Each row was made from one path, in order. Every step used is in the known rows, and no mark comes twice. Write each row's path.
(in the rows, 128 means zero)
Known rows:
G > X > T > A > D: [144 112  85 164 157 157  99 118 101 135 133 161 120 138 165 154 128 104
 118 114  48 161 109 128 111 131 104 171  82 140  98  75 119  97 182 157
  91 120 122]
V > A: [144 148 147 150  97 187 124  93  96 139 137 166 128 135 173  87 161 171
 117  97 107  95 123 115 107 148 106  79 156  90 141 161 161 132  73 134
  96 174 126]
X > G: [105 102 153 138 116 105 155 118 178 125 142 155  73 154 130 106 112 159
  95 142 135  94 132 124  95 119  89 120 156 153 128 122 120 104 113 130
 112 144  86]
G > H > T > A > V: [139 143  84 104 149 179 130 116  86  92 140 128 161 162 141 158 157 110
 153 110  32 137 150 101 153 138 147 116 131 177  85 125 138 165 181  85
 136  84 167]
T > H > D > A > G: [164 139 159 126  96  99 102 166  94 122  86  51 138 108 114 141  91 140
 169 155 152 132  95 158 164 128 208 127  74 180 197  69 111 124 118 110
 144  91  97]
B > G > A > T > H > D: [134 123 177 139 144 144 103 152 144 107  97  65 168 110 107 160 116 102
 145 152 186 208  90  95 176 116 193 148  65 129 133 136 111 129 137 145
 190 126 114]
G > X > T > A > V > S > L: [121 157  62 183 159 213 112  82 108 116 167 186 121 169 175 111 164  70
 140 156  16 161 109 171 120 142  76 157 127 105  50 155 149 107 187 179
  92 125 150]
J > A > G > X > T > H: [165 114 129 134 168 110 139 161  57 102 108 145 107 125 132 174 170 116
 135 134 139 158 124 148  65  91 118 136  87 153 106  86 118  82 158 130
 141 138 136]
B > G > X > T > H > D > A: [186  70 126 158 160 130  90 168 125 103 152  74 128 110  83 125  85 131
 167 133 122 185  79 102 139 159 172 214  63 130 174  89 119 129 175 145
 135 114 120]
P > L > S: [ 99 118 163 130  73  59 136  38 163 135 154 126  76 204 179  66 188 108
 113 129  54 123 132 146 133 118 120 129 215  99 111 147 173  75  79  99
  69 152  90]
B > G: [111 123 167 131 113 124 158 117 168 141 115 155  84 146 131  69 124 180
  93 133 188 128 116  93 152 137  93 111 195 160 156 143 141 157 105 123
 116 162 113]
B > G > T > H > D > A > V: [163 128 155  92 150 124  80 184 111 118 100  32 212  97 111 146  80 116
 200 123 173 184  64  97 213 125 222 187 120 185 160 122 113 163 146 148
 171  61 164]
D > A > V > S: [134 176 130 152  93 181 130 141 110 110 135 145 151  83 170 130 142 125
 151 145  55 111 145 176 177 148 137  64 172 145 159 145 178 140  80 129
  72  47 114]
J > A > T > H: [124 131 128 108 101 149 132 110 108 113  59 109 154 119 173 201 162 112
 133 155 107 171 130  95 114 103 160  81 141 132  94 138 162 126  97 100
 145 139 122]
B > G > H > D: [171 133 157 120 158 144 156 182 163 138 101 109 109 159  95  52 112 134
 125  96 184 147  99  99 196 159 139 153 136 160 171 140 119 186 148 123
 136 140 139]
X > G > A: [140 110 144 184 125 124 156 112 127 109 154 179  89 110 107 124 119 145
 110 153 131  95 151 163  86 129  91 134 114 120 137 124  97  71  97 144
 144 142 105]
D > A > V > S > L: [134 190 112 175  98 178 121  87 108 130 143 148 145 108 179  94 132  90
 162 159  65 123 125 203 172 168 134  92 179 129 139 161 163 139  55 148
 100  87 124]
J > A: [172 140 108 126  79 143 174  99 100 142  72 165  98 122 157 124 147 167
 111 125 113  85 135 125 124 137  98  86 192 123 146 143 153 128  57 103
 125 165 121]
X > T > H > G > A: [129  93 131 123 164 119 121 118 103  96 123 115  89 107 107 163  94 126
 134 147 129 104 140 129  58 131 123 154  57  66 122 138 117  86 147 142
 163 165 116]
X > T: [119 109 122 115 100 120 137  91 153 171 155 154  61 119 121 111  96 161
  92 106  80 117 141 121  79 134 118 138 151  91 134 160 140 111 108 133
  93 145  97]
H > G > T > A > V: [ 86 130  97  83 172 155 110 132 110 118  99 118 174 136 130 156 132 124
 149  98 125  99 102  87 176 109 128 138 135 146  92 126 103 143 179 151
 153 122 167]
G > T: [118 119 102 104  97 108 137 112 167 173 154 153 158 115  99 114 126 128
  94  92 157 106 149 120 128 115 102 135 173  87 123 181 136 166 126 137
 119 135 155]
V > S > L: [125 165 111 163  79 170 153  76 180 144 134 177  96 168 166  45 127 104
  85 159 113  90 134 178 134 139  66  88 194  74 105 193 171 163  91 138
  75 170 113]
L > S: [118 127 135 130  56  90 140  80 143 112 139 135 113 183 126  85 143 116
  96 118  92  86 137 143 168 126  91  99 204 113 114 130 168 118  90  98
  80 139  91]
G > A > T > H > D: [141 140 137 131 108 135  90 136 129 135 108  76 176 102 106 182 122  84
 141 150 119 188 120 132 146 121 194 134  54  76 132 137 130 111 119 131
 173 117 111]
B > G > H > T: [150  92 143 121 153 152 155 161 170  96 155 121 130 156 101  90 132 140
 114  90 167 133 143  89 157 151 125 113 145 165 125 146 129 203 171  86
 137 126 141]
P > L: [110 136 147 117  97  90 142  55 180 181 150 162  48 164 178  77 173 154
 110 131  82 125 138 126  86 125 116 130 188  92 144 173 163  97  67 110
  89 168 120]
D > A > G: [119 142 153 157  97 100 134 136  92 144 127 138 120  76 122 103 132 154
 133 125 150 121 138 171 148 134 147  88 139 175 190  82 108 119  67 118
 113 101 105]
H > G > T > A > J: [ 82 131 107  93 169 149 125 169 143 142  98  86 177 100 105 129 118 128
 118  82 178 128 133 109 169 155 154 142 128 117  86 102  85 138 153 146
 150 124 185]
X > G > T > H: [116  85 138 101 137  99 123 135 168 106 145  95 155 156 111 154 105 122
 119 149 177 107 136 114  76  80 114 169 126 141  78 140 118 118 189 141
 141 130 148]
H > D > A: [183 129 111 132  74 130 116 130 132 151 123 101 116  90 102 108  84 154
 139 116  76 108 109 138 172 174 181 125 132 108 226 123 129 143  68 116
 111 107  93]
D > A: [141 129 110 159  73 123 125  94 112 153 143 149 125  84 119 117 114 160
 133 125  98 104 142 146 136 152 122 108 167 120 193 125 143 140  57 105
 103 118 116]
J > A > G > H: [173 157 138 136 154 135 187 179  51 125  60 165 121 121 139 112 187 119
 134 103 173 132 156 162 136 119 122  77 140 195 140  97 102 131 103 112
 142 125 159]
H > D: [162 144 127 101  84 121 130 123 170 173 120 118  92 150 120  83  91 152
 103 116 111  95 104 115 158 143 138 128 145  99 184 147 139 154 102 111
 115 141  84]
H > G: [ 95 124 136 110 123 113 146 133 166 135 116 146  87 145 131  94 110 164
  97 117 157  61 122 100 132 141  90  92 156 116 160 137 130 153 111 118
 125 173  93]

Which path is each row?
[124  89 116 124 127 165 129 114 137 125  95 137 168 142 101 111 123 157
 117 110 177 140 109  75 171 112  98 155 177 162  86 133 108 162 174 145
 134 152 182]
B > G > T > A
[164 179 126 113 119 132 161 108  75 144  72 166 112 120 187 147 160 150
 143 125  92 116 122 120 144 127 119  87 193 159 144 150 153 123  51 115
 129 120 124]
J > A > V
[134  95 115 187 152  98 109 160  88 134 201 161 111  53  86 130 140 128
 130 105 114 166 133 175 100 142 128 148  93 141 174  78  91  89 124 154
 116  89 113]
D > A > G > X > T
[134 109  98 127 133  97 114 116 134 133 178 152  95 143 120 144 132 120
 119 146 112 146 142 122  52 114  90 170 102  78 108 136 159 118 177 119
 111 150 133]
G > X > T > H
[153  92 137  85 129 103 115 170 202 115 131  48 154 158  87 146  61 112
 124 136 163 111  95 111 119  98 162 194  89 132 107 130 100 126 198 143
 145 126 118]
X > G > T > H > D
[112 109 136 150 160  82 125 158 133 151 192 185  85 115 103 114 157 131
  94 100 145 157 129 156  83 110  97 143 109 123 140 108 102  88 146 155
 106 132 112]
A > G > X > T
[ 66 100 130 124 137 131  89 142 126  94 104  68 173  88 143 186 118 109
 164 145 139 148 122  99 135 144 190  97  86 135 140 104 134 135 113 111
 161 114 103]
D > A > T > H > G
[121 115 129  95  99 105 121  89 135 148 135 111  79 145 134 145  92 146
 115 155  85 119 143 119  56 119 133 150 121  98 109 152 162 122 142 111
 107 149 112]
X > T > H
[ 59 112 118 124 182 110  98 163 166  99 151 132 167 141 131 171 170  84
 131 139 180 157 119  79 116 108 108 112  86 101 100 113 148 151 178 125
 155 154 125]
A > T > H > G > X
[106 143 142  92  91 122  92 133 174 152 101  58 156 139 135 164 105 101
 123 148 116 181  99  93 145 116 193 131  99 112 129 134 153 143 136 112
 136 119  84]
A > T > H > D
[ 95 142 154 135 112 189  88  96 100 117 122 105 186 131 194 168 187 122
 138 132 111 172 126  91  96 109 163  78 110 104  89 153 179 132 118 129
 122 144 122]
V > A > T > H
[112 162 140 125 173 122 134 128  96 114 127 162 115 105 135 138 146 129
 144 122 147  93 120 136 138 139 122 107 115 114 164 135 112 110  89 147
 168 133 123]
H > G > A > V
[135 193 133 157 108 178 143 132 103 109 146 191 138  98 155 140 168 106
 130 148  82 109 160 196 159 128  91  72 142  99 122 175 156 112  89 142
 103  83 128]
G > A > V > S
[159 108 134 100 156 116  80 185 125 102 133  19 198 104 107 193  70  97
 198 145 109 143  86 130 148 116 225 203  78 184 139 100  94 108 158 154
 164  42 134]
X > G > T > H > D > A > V
[117 112  73 114  99 148 122  80 124 149 119 142 174 139 108 139 127 137
 113 109 113 108 140 108 140 109  96 143 165 112  88 138 122 145 154 133
 123 143 178]
G > T > A
[130 154 113 139 105 163 119  93 109 138  62 128 125 162 190 137 121 135
 128 128  82 122 118 126 161 121 118 112 132 181 110  82 134 125 123 129
 105 130 116]
T > A > D
[107 122 109 126 158  97 116 153 143  94 144 148 117 165 134 121 145 118
 135 145 191  96 127 102 101 121  64 116 109  93 130 112 145 166 171 105
 136 181 134]
T > H > G > X
[125 144 158 163 160 117 140 120 107 107 156 165 108 110 134 152 139 135
 140 156 115 127 129 158  99 125 118 137 119 156 128 127  95  63  91 153
 155 105 103]
X > G > A > V
[165 112 130 122 117 107 102 201 128 158 136  71 189  65  65 121  87 118
 140  77 162 129  92 155 186 129 208 146 100 145 195  96  72 133 117 161
 146  74 130]
H > D > A > G > T
[123 126 111  81 102  99 113 110 148 151 126 113 171 141 116 145 113 119
 126 133 171 111 150 120 106  88 112 146 153  92  99 162 155 168 156 117
 128 142 171]
G > T > H
[128 106  92 146 138 107 125 115 153 163 202 197  82 118 107 117 139 131
  99 104  91 137 140 129  74 141  75 165 137  73 142 153 139 112 141 139
  95 147 117]
G > X > T
[141 124 160 174 122 129 156 108 119 126 114 180 104 106 107  81 139 163
 111 135 191 131 137 130 143 138  87 123 148 126 153 140 114 127  88 138
 151 165 134]
B > G > A
[137 142  97 118 136 178 149 150 113 119 135  87 161 129 111 117 148 121
 135  93  93 164 184 126 152 186 175 108 115 141  68  98 123 172 157  76
 132  86 185]
G > H > T > A > J
[136  77 129 124 155 138 159 158 181  77 183 121 114 164  95 125 127 124
 108 101 108  97 157 114  95 134 130 125 111 162  97 127 112 148 177  96
 135 106 117]
X > G > H > T
[125 111 137 147 164 121 170 151 152 120 155 152 103 155 120  98 139 127
 114 128 141 116 163 139  97 132  95 133 127 169 121 122 112 131 141 118
 126 125 138]
X > G > H
[ 99 139 150  93 123  69 123 151 128 137 118 103 173 138 114 147 132 109
 123 131 226 132 139 141 109  63 137 135 124 154 101 118 113 145 171 132
 144 125 156]
A > G > T > H
[165 126 108  67 101 112 104 141 170 150 123  63 171 145  93 138  78 105
 131 119 156 116 108 114 145 105 160 172 122  79 132 164 138 167 167 130
 137 133 143]
G > T > H > D
[ 99 146 131 138 105 135 142 104  91 135  83 154 104 150 137 111 150 166
 112 144 138 119 130 139 138  97 108  93 136 195 114  84 110 113 143 118
 120 148 122]
T > A > G
[ 94 109  88 126 221 151 107 132  97 106 151 158 102 140 136 156 154 126
 143 116  64 139  91  94 114 135  97 164  95 128  99 102 114 101 196 154
 130 136 134]
H > G > X > T > A > V
[118 166 154 128 158 108 136 166 109 114 102  92 128  89 130 139 111 125
 138 147 208 136 153 154 119 166 158 113  79  87 120 102 106 114  92 126
 177 141 155]
T > H > G > A > J
[111 166 144 110 176 116 121 124  72  89 105 122 130 121 158 166 135 117
 178 171 158 109 133 133 120 116 127 112  86 117 134 129 128 117 120 132
 180 138 128]
T > H > G > A > V
[136 181 145 157 110 114 153 126 108 169 149 151 125  59 117 103 133 136
 116 126 161 157 178 181 134 178 134 110 128  78 137 130 113 101  34 135
 140 120 155]
G > A > J
[100  93 135  79 142 108 128 125 150 115 111  87  73 153 137 147  80 149
 122 141 129  93 123  94  70 122 134 149  93 102 114 127 136 120 166 117
 133 166  88]
X > T > H > G
[114 154 122 145 151 144 149 141  65 127  86 160 126 154 133 104 185 125
 135 128 145 144 152 158 146 107 108 101 114 210 103  75  94 137 170 105
 123 118 171]
T > A > G > H
[107  81 132 126 133 106 142 136 191 133 168 137 139 133  97 129 109 129
  91 108 167 103 130 124  97 102  98 154 144 134 109 146  94 116 153 154
 127 122 136]
X > G > T
